Known rows, with every step that occurs:
lamok busu zikali ripi: [ 1.761  2.407  2.333  0.736  1.329 -0.275 -1.844 -2.812  3.652 -1.145
  0.733  0.579  4.506  1.234  4.306  0.871  0.398  1.418  2.122  0.709
 -0.410  1.172 -0.828  0.980  1.167  5.478 -2.905  1.042]
zare busu zikali biloz ripi mani: [ 0.890  3.137  5.795 -3.468  2.046 -0.759 -0.294 -2.984  2.554 -2.066
  0.365  3.918  4.649 -2.517  3.423  3.200  2.600  1.089  1.061 -1.203
 -0.859 -0.140  0.005  0.651 -2.534  4.521 -3.849  1.280]
ripi mani biloz: [-0.009 -2.180  0.217 -2.404 -0.095 -0.985  0.595 -0.822  0.785 -1.282
 -0.694 -0.198  2.546  0.315 -0.548  0.422 -0.594  0.650  0.345 -0.958
  1.051 -0.894 -0.753 -0.945 -1.635  2.754  0.305 -1.197]
gavu biloz ripi: [ 1.607  3.050  4.897 -0.625  1.541  2.285  0.385 -0.686  2.982 -1.322
  0.516  2.149  1.921  0.925  3.519  2.788  1.436  0.879  0.445 -0.336
  0.794  0.999  2.151  3.639 -0.391 -0.500  2.356  2.227]
zare busu: [-0.243  1.929  3.288  1.549  0.132 -1.166  0.278 -0.206  0.570 -1.412
  0.484  1.035  0.675 -1.288  0.208  0.960  1.215 -0.657 -0.279  0.159
  2.615 -0.070  2.045 -1.609  0.452  1.504 -1.883  0.117]
ripi mani biloz gavu razik: [-0.378 -1.260  3.256 -2.696  2.130  0.039  1.050 -1.334  1.440 -1.503
  0.299  1.580  5.183  2.192  1.352  1.701  2.170  0.909 -1.454 -0.623
 -2.577  0.229 -2.063  1.241 -0.599 -1.444  0.847 -2.449]
lamok busu zikali biloz ripi: [ 3.409  2.698  5.389 -0.820  3.638  0.144 -0.527 -1.338  2.082 -0.668
  0.648  1.842  3.946 -0.611  4.892  2.025  2.086  0.677  2.297 -0.515
 -2.381 -0.348 -1.361  4.664  0.746  5.913 -0.964  1.103]
lamok busu zikali ripi mani: [ 1.167  0.653  1.021 -0.991  0.705  0.713 -1.857 -4.610  4.768 -1.350
  1.268  1.492  6.495  1.124  3.484  1.001 -0.167  2.472  1.832 -1.586
 -1.011  1.502 -1.303 -1.496 -1.041  5.071 -4.639  0.830]
razik biloz ripi mani zikali busu lamok: [ 1.043  2.360  4.234 -4.549  3.503  0.720 -0.576 -0.646  3.020 -3.387
  2.251  0.055  6.625 -1.127  0.658  0.352  0.550  3.451  1.198 -3.030
  2.710 -0.721 -0.139 -2.381 -2.207  3.090 -2.724 -0.396]
zikali biloz ripi: [ 2.167  3.278  3.465 -0.483  1.977  0.389  0.306  1.296  1.034 -1.424
  0.571  1.793 -0.268 -0.399  3.197  1.738  2.342 -0.191  1.117  0.965
 -2.399 -0.004 -0.456  3.597  0.072  1.736  0.548 -0.045]
zikali mani biloz ripi: [ 0.547 -0.131  4.328 -1.377  1.071 -0.041  1.486 -0.172  0.599 -1.921
  0.255  0.509 -0.141 -0.001 -0.188  0.551 -0.436  2.524  2.293  0.399
 -1.793  0.702  0.236  1.604 -1.651  3.461 -0.766 -0.928]
biloz mani zikali: [-1.377 -0.998 -0.856 -2.119  2.311 -1.593  2.058 -2.286  0.455  1.504
 -0.373 -0.620  0.645  1.333 -1.018 -1.358 -1.218  3.601  2.389 -2.140
  0.859 -0.236 -0.499 -2.047 -3.509  0.563  1.103 -1.569]
zare busu zikali ripi mani biloz gavu razik: [-0.463  3.327  6.898 -3.040  2.672 -1.595 -0.791 -4.464  4.784 -3.753
  0.474  3.225  8.298  1.287  4.740  3.629  3.550  1.797 -0.330  1.286
 -0.688  0.809 -1.003  0.647 -0.370  2.987 -3.248 -0.701]
razik gavu biloz ripi mani zikali busu: [ 3.214  5.217  7.216 -0.293  3.106  3.114  0.354 -0.208  1.217 -3.328
  1.843  1.530  5.955  0.241  2.788  2.301  3.038  4.387  2.077 -2.110
  3.820 -0.159  2.491 -0.776 -1.726 -0.434 -1.233  1.420]
biloz ripi mani zikali busu: [ 1.633  2.674  2.593 -2.593  2.529  0.869 -0.382 -2.813  0.930 -1.844
  2.682  0.944  4.400  0.288 -0.931  1.001 -0.136  3.013  2.454 -0.433
  1.420  1.050 -0.200 -3.776 -2.502  1.398 -3.613  1.386]
lamok busu zare: [ 2.819 -0.166  0.204  0.568  0.817  0.695 -2.087 -0.434  0.175  0.325
 -0.582  2.000  4.018  1.150  1.145  1.470  0.654  1.346  1.112 -3.009
 -2.189  0.433  1.355 -3.098  0.849  3.515 -2.098  0.340]
razik biloz gavu: [ 0.860  1.591  4.470 -0.025  2.800 -0.252  1.427  2.860 -1.455 -1.669
  0.354 -0.537  0.761  0.790  1.933  2.070  2.129  0.256 -1.699 -0.321
 -0.984 -2.248  0.035  3.570  1.048  0.763  0.446 -1.679]
biloz mani: [-1.717 -2.332  0.499  0.086  0.575  0.045  2.443 -0.561  1.427  1.214
  0.753  1.485  0.254  1.061  0.072  0.406 -0.426  2.423  0.449 -2.235
 -1.816  0.967  0.089 -0.791 -2.557 -0.409 -0.230 -1.793]
ripi mani zikali biloz: [ 0.603  0.742 -2.797 -3.455  1.910 -1.828 -0.181 -0.454 -0.652 -1.540
 -1.512 -1.247  1.496 -0.713  0.716 -1.515  0.964  1.303  2.436 -1.452
  1.558 -1.835 -2.177 -0.721 -3.422  2.941  0.688 -1.149]
biloz gavu razik: [-0.137  0.815  3.203 -0.033  2.355  1.199  0.160 -0.187  0.767  0.003
  1.108  1.638  2.476  1.933  1.730  1.191  2.946  0.252 -1.683  0.435
 -3.303  1.073 -1.201  2.060  0.727 -4.062  0.441 -1.197]
zare busu zikali biloz mani ripi: [-1.150  2.474  6.706 -0.258  1.692 -4.185  1.514 -1.184  2.653 -1.481
 -0.391  1.840  3.491 -2.261  4.587  1.709  3.331  3.047  2.241  0.074
  0.126 -0.464  0.352  0.205 -1.522  6.859 -1.353 -0.725]
ripi mani zikali busu: [ 0.406  0.731 -0.906 -1.729  1.649 -0.401 -0.325 -1.012 -0.973 -2.360
  1.149 -0.914  3.346 -0.271 -1.653 -0.224 -0.113  2.623  1.901 -0.873
  2.814 -0.043 -0.714 -4.483 -2.763  1.558 -2.971  0.195]
gavu razik: [-0.691 -0.682  0.200 -0.626  0.641  0.608 -1.118 -0.473  1.646 -0.131
  0.374  1.336  1.724  0.206  1.344  0.115  0.868 -0.844 -0.561  0.075
 -0.769  1.489  0.701  0.803  0.429 -3.457  1.951 -0.608]
mani zikali busu lamok: [-0.353  2.000  0.277 -1.251  1.884 -0.971 -0.860  0.243  0.731 -1.653
  0.174 -1.547  3.870 -0.390 -1.149 -1.504  0.665  2.915  1.407 -1.041
  3.294 -0.401 -1.796 -2.774 -0.371  2.469 -2.016  0.068]
goru busu: [ 0.830  1.868  2.415  1.666  1.883  1.116  0.938  0.161  0.528 -1.053
  1.615  0.173  1.732  1.423 -1.629  2.482  1.519  0.461 -0.451 -0.629
  2.618  0.434  2.034 -0.470  1.214 -0.022 -0.003  1.442]
zikali ripi mani biloz: [ 0.396  1.021  0.176 -1.327 -0.304 -0.930 -0.133 -1.516  3.434 -3.318
  0.190  0.251  2.832  1.427  2.337  0.885 -0.056  1.106  1.310  1.278
  0.742  0.552 -0.670 -1.052 -1.023  3.931 -0.881 -0.902]
gavu razik biloz mani zikali busu lamok: [-2.163 -0.591  2.803 -1.914  4.401 -0.850  1.097  1.355  3.466 -2.214
  0.971  0.019  4.974 -0.023  2.595 -0.588  1.815  3.743  0.660 -3.684
  1.588  0.437  0.810 -0.426 -2.196  0.400  1.870 -3.421]
razik gavu biloz mani: [ 0.055  0.178  5.098  2.406  0.987  2.030  3.479  1.864  1.565 -0.311
 -0.221  2.350  2.039  1.449  3.617  1.816  2.695  3.733 -0.057 -4.192
  0.471 -0.034  2.895  2.472 -2.038 -1.998  1.895 -1.834]

Rows:
[ 0.727  0.083  2.220 -2.656 -0.040  2.238  0.144 -3.191  2.606 -0.130
  2.256  2.765  3.327  0.253 -0.164  1.367 -0.528  1.485  0.420 -1.340
 -1.941  1.453 -0.193 -2.138 -2.395 -0.587 -2.486  0.778] : biloz ripi mani
[-0.215 -0.347  1.711 -1.240  2.194  0.115 -0.464  1.742  1.283 -1.635
  0.208  0.126  0.877 -0.827  3.158  0.529  1.401 -1.545 -1.199 -0.312
  0.714 -0.222  2.567  2.840  0.864 -2.026  4.271 -1.825] : gavu razik biloz
[ 1.721  1.791  2.315 -2.092  0.990  1.231  0.251 -0.236  2.073 -1.981
  1.065  2.658  1.904 -0.632  2.295  1.621  2.077  0.661  0.930 -0.908
 -2.740  0.329 -1.226  1.171 -2.457  1.372 -1.617 -0.237] : zikali biloz ripi mani
[ 2.524  2.187  2.728 -5.783  4.311  1.425 -2.975 -1.113  1.471 -2.925
  1.059  2.878  7.117 -0.366  2.764  3.032  1.580  2.678  1.953 -2.760
 -0.552  0.482  3.381 -3.874 -2.161  0.207 -0.884 -0.016] : gavu razik biloz ripi mani zikali busu zare
[ 0.985  3.305  3.982 -3.603  2.445  2.329 -0.464 -2.190  4.478 -3.408
  1.287  1.547  7.611  0.332  1.558  0.961  1.444  4.810  1.748 -3.535
  3.510  1.161 -0.461 -1.725 -3.107  1.611 -1.674  1.712] : gavu biloz ripi mani zikali busu lamok
[-0.916  0.499  3.366 -1.682  1.146 -3.050  0.942 -1.096  2.304  0.059
 -0.933  0.847  2.716 -0.930  4.468  0.439  1.827  4.126  2.447 -0.502
 -2.089 -0.264 -1.550  1.768 -1.899  5.273  0.353 -1.099] : busu zikali biloz mani ripi
[ 0.669  2.313  0.216 -3.066  3.331 -1.733  1.105 -0.297 -1.707 -1.659
 -0.809 -0.562  2.781  1.182  0.750 -0.096  2.976  2.469  1.357 -1.239
 -0.732 -2.300 -4.129  0.712 -2.894  2.490 -0.946 -1.624] : ripi mani zikali biloz gavu
[ 1.211  1.193  2.139 -4.890  1.590  0.907 -0.655 -2.703  2.100 -0.635
 -0.147  3.154  4.130 -1.229  2.830  2.017  1.035  1.669  1.327 -1.655
 -3.369  0.033 -2.026  2.182 -3.024  2.853 -2.289  1.047] : busu zikali biloz ripi mani
[-0.085  1.344  2.439  0.210  1.151  1.361  0.484 -0.194  3.187 -0.857
  0.822  0.571  4.856  1.185 -1.596  1.015  2.186  2.133 -1.415 -2.838
  2.599  0.950  0.323 -1.434  1.066  0.460 -0.993  0.911] : goru busu lamok
[-1.138 -0.311  4.472 -0.105  1.088 -2.120  2.407  1.123  2.526 -1.046
  1.235 -0.756  1.240 -0.048  2.780  0.548  0.336  2.625  0.885 -0.612
  0.627 -0.412  2.366 -0.243 -0.718  3.376  2.157 -2.141] : razik biloz mani ripi
[ 1.303  1.088  3.733 -2.450  0.442  3.246  0.441 -2.504  3.890 -1.647
  1.053  3.218  3.859  0.859  2.479  2.630  0.691  1.750  0.452 -2.425
  0.369  1.554  1.622  1.097 -2.893 -0.961  0.393  1.663] : gavu biloz ripi mani
[ 1.891  0.244  2.545 -1.920  1.431 -1.453 -1.244 -3.723  4.531 -2.427
  0.273  0.320  6.760  1.537  4.185  1.352 -0.075  2.138  2.326 -0.555
  0.667  0.270 -1.729  0.009 -0.437  8.205 -2.394  0.368] : lamok busu zikali ripi mani biloz
[ 2.716  4.344  8.173  1.220  1.674  3.484  0.644  0.838  1.857 -1.254
  0.756  2.473  3.082  0.535  4.185  2.751  3.015  1.824 -0.040 -1.266
  0.809  0.013  3.055  3.816  1.097 -2.265  1.504  1.078] : razik gavu biloz ripi
[-0.629  0.031  1.959  0.775 -1.510 -1.122  0.147  0.039  0.521 -1.849
  0.527 -0.831  0.570 -0.428 -0.449 -1.724  0.422  3.563  2.324  0.948
 -0.625  1.612 -0.099 -2.462 -1.166  2.838 -1.753 -0.392] : zikali mani ripi
[ 0.500 -0.507  4.096  0.143  0.120 -1.583 -0.690 -2.630  1.556 -1.253
  0.526 -0.596  4.809 -0.731  1.143 -1.163 -0.278  4.877  3.389 -0.643
 -0.822  1.466 -0.766 -1.480 -0.489  7.135 -3.347  0.797] : lamok busu zikali mani ripi
[-2.014 -2.751  2.404 -0.811  2.609  0.037  2.071  1.290  2.607 -0.285
  0.801  1.780  1.023  0.484  3.231  1.016  1.147  0.586 -1.045 -2.652
 -1.497  0.824  2.683  2.219 -1.898 -2.162  3.737 -3.488] : gavu razik biloz mani
[-1.376 -0.595  3.022  0.634 -0.571 -1.636  1.659 -1.574  2.781  0.387
  1.504  0.397  2.016  0.761  0.969 -0.172  0.474  3.619  1.509 -0.206
 -0.876  1.194  0.620 -2.639 -1.107  1.888 -0.281 -1.325] : biloz mani ripi
[ 0.069  1.428 -1.082 -0.497 -1.355  0.773 -0.768 -2.159  3.636 -2.198
  1.399  1.341  2.522  1.081  1.798  0.335  0.208  1.634  0.861 -0.128
 -0.642  1.882 -0.608 -2.745 -1.812  1.057 -3.258 -0.121] : zikali ripi mani
[ 0.927  1.026  0.809 -5.274  1.773  0.453 -0.411 -4.777  1.716  0.107
  1.381  0.466  4.082  0.536 -1.522 -0.549 -1.161  2.736  2.565 -1.694
  0.941  0.233 -1.066 -3.144 -2.954  0.210 -0.990  1.109] : biloz ripi mani zikali
[ 0.623  1.617  2.565 -1.410  2.404  0.598 -0.156 -2.326  0.591  0.085
 -0.012  0.441  3.945  0.595 -0.567  2.792  0.859  1.558 -0.086 -1.566
  1.898 -0.051  1.312  0.635  0.763  1.405 -0.726  2.652] : goru busu zikali
[ 1.147  2.216  2.394 -4.818  2.196  1.392  0.090 -4.114  2.735 -1.443
  0.242  1.108  4.698  0.812  1.497  0.928 -0.139  3.174  2.646 -2.436
  3.228  0.404  0.907 -0.375 -3.749  0.219  2.070  2.256] : gavu biloz ripi mani zikali
[ 2.139  4.446  2.055 -2.799  3.807 -1.224 -0.075 -0.586 -0.003 -1.062
 -0.245 -0.596  0.529 -0.477  2.221 -0.030  1.686  1.175  3.102  0.694
  0.576 -1.368 -1.315  2.293 -0.617  2.803  1.860  0.429] : mani zikali biloz ripi
[ 2.203  1.648  5.296 -1.405  2.891 -0.851 -0.165 -3.512  3.491 -2.463
  0.815  0.956  8.132  3.171  4.108  2.608  1.232  2.810  1.304  0.127
 -1.799 -0.053 -3.818  1.405 -0.089  7.683 -3.875 -0.578] : lamok busu zikali ripi mani biloz gavu
[ 0.346  1.561  0.477 -3.775  4.061 -0.841  0.149 -0.899 -0.112 -1.731
 -0.410  0.624  4.134  1.455  2.270 -0.142  4.172  1.808  0.526 -1.243
 -1.922 -0.925 -3.551  1.385 -2.426 -1.067  1.136 -2.159] : ripi mani zikali biloz gavu razik
[ 0.559 -0.739  3.064 -2.247  1.269 -0.598  1.742 -0.590  0.000 -1.577
 -0.128  0.288  3.542  2.108 -0.442  1.879  1.166  1.446 -0.935 -0.424
 -1.328 -1.206 -2.635  0.504 -1.204  2.194 -1.309 -1.678] : ripi mani biloz gavu
[ 1.918  1.722  0.206  0.582  0.496  0.659 -1.772  1.919 -1.949 -1.647
 -0.453  2.274  2.337  0.005  0.503  3.142  1.251  1.985  0.712 -0.840
 -1.937  0.556  1.780 -3.834  0.187  1.759 -4.050  0.773] : zikali busu zare
[-0.211  1.437  3.867 -4.260  2.702 -0.130 -1.157 -3.949  4.103 -2.418
 -0.348  2.271  7.742  2.350  4.507  2.382  2.083  2.795  0.047  0.824
 -3.045  0.988 -3.282  1.984 -1.029  1.524 -1.280 -1.008] : busu zikali ripi mani biloz gavu razik
[ 1.107  1.602  7.018 -2.854  3.175  0.519  1.432 -2.350  1.323 -1.939
  0.330  1.173  3.888  0.709 -1.016  3.178  0.339  4.132  2.083 -0.709
  0.396  0.826  1.191  2.316 -1.237  4.734 -1.172  2.087] : goru busu zikali mani biloz ripi
[-1.203  0.632  3.960 -0.710  2.219 -2.489  2.199 -0.494  1.160 -0.818
 -1.044  2.672  1.562 -1.835  3.759  2.454  2.604  1.911  1.208 -2.072
 -0.825 -0.878  0.510  1.967 -3.115  4.788 -1.716 -1.134] : zare busu zikali biloz mani
[ 0.330  2.048  7.502  2.743  0.400  0.406  2.384  0.995  2.985 -0.901
  0.461  1.298  4.005  1.181  4.634  1.369  3.346  4.909  0.838 -2.067
  1.791  0.147  2.828  0.636 -0.373  0.168  2.154 -1.271] : razik gavu biloz mani ripi
[ 0.512  0.745  2.546 -6.418  3.910  0.543 -1.090 -3.113  2.712 -1.271
  1.702  0.428  5.074 -0.400  1.893  0.160  0.225  0.988  1.196 -1.907
  1.555 -0.074  1.592 -0.235 -2.020 -1.564  3.106 -0.714] : gavu razik biloz ripi mani zikali
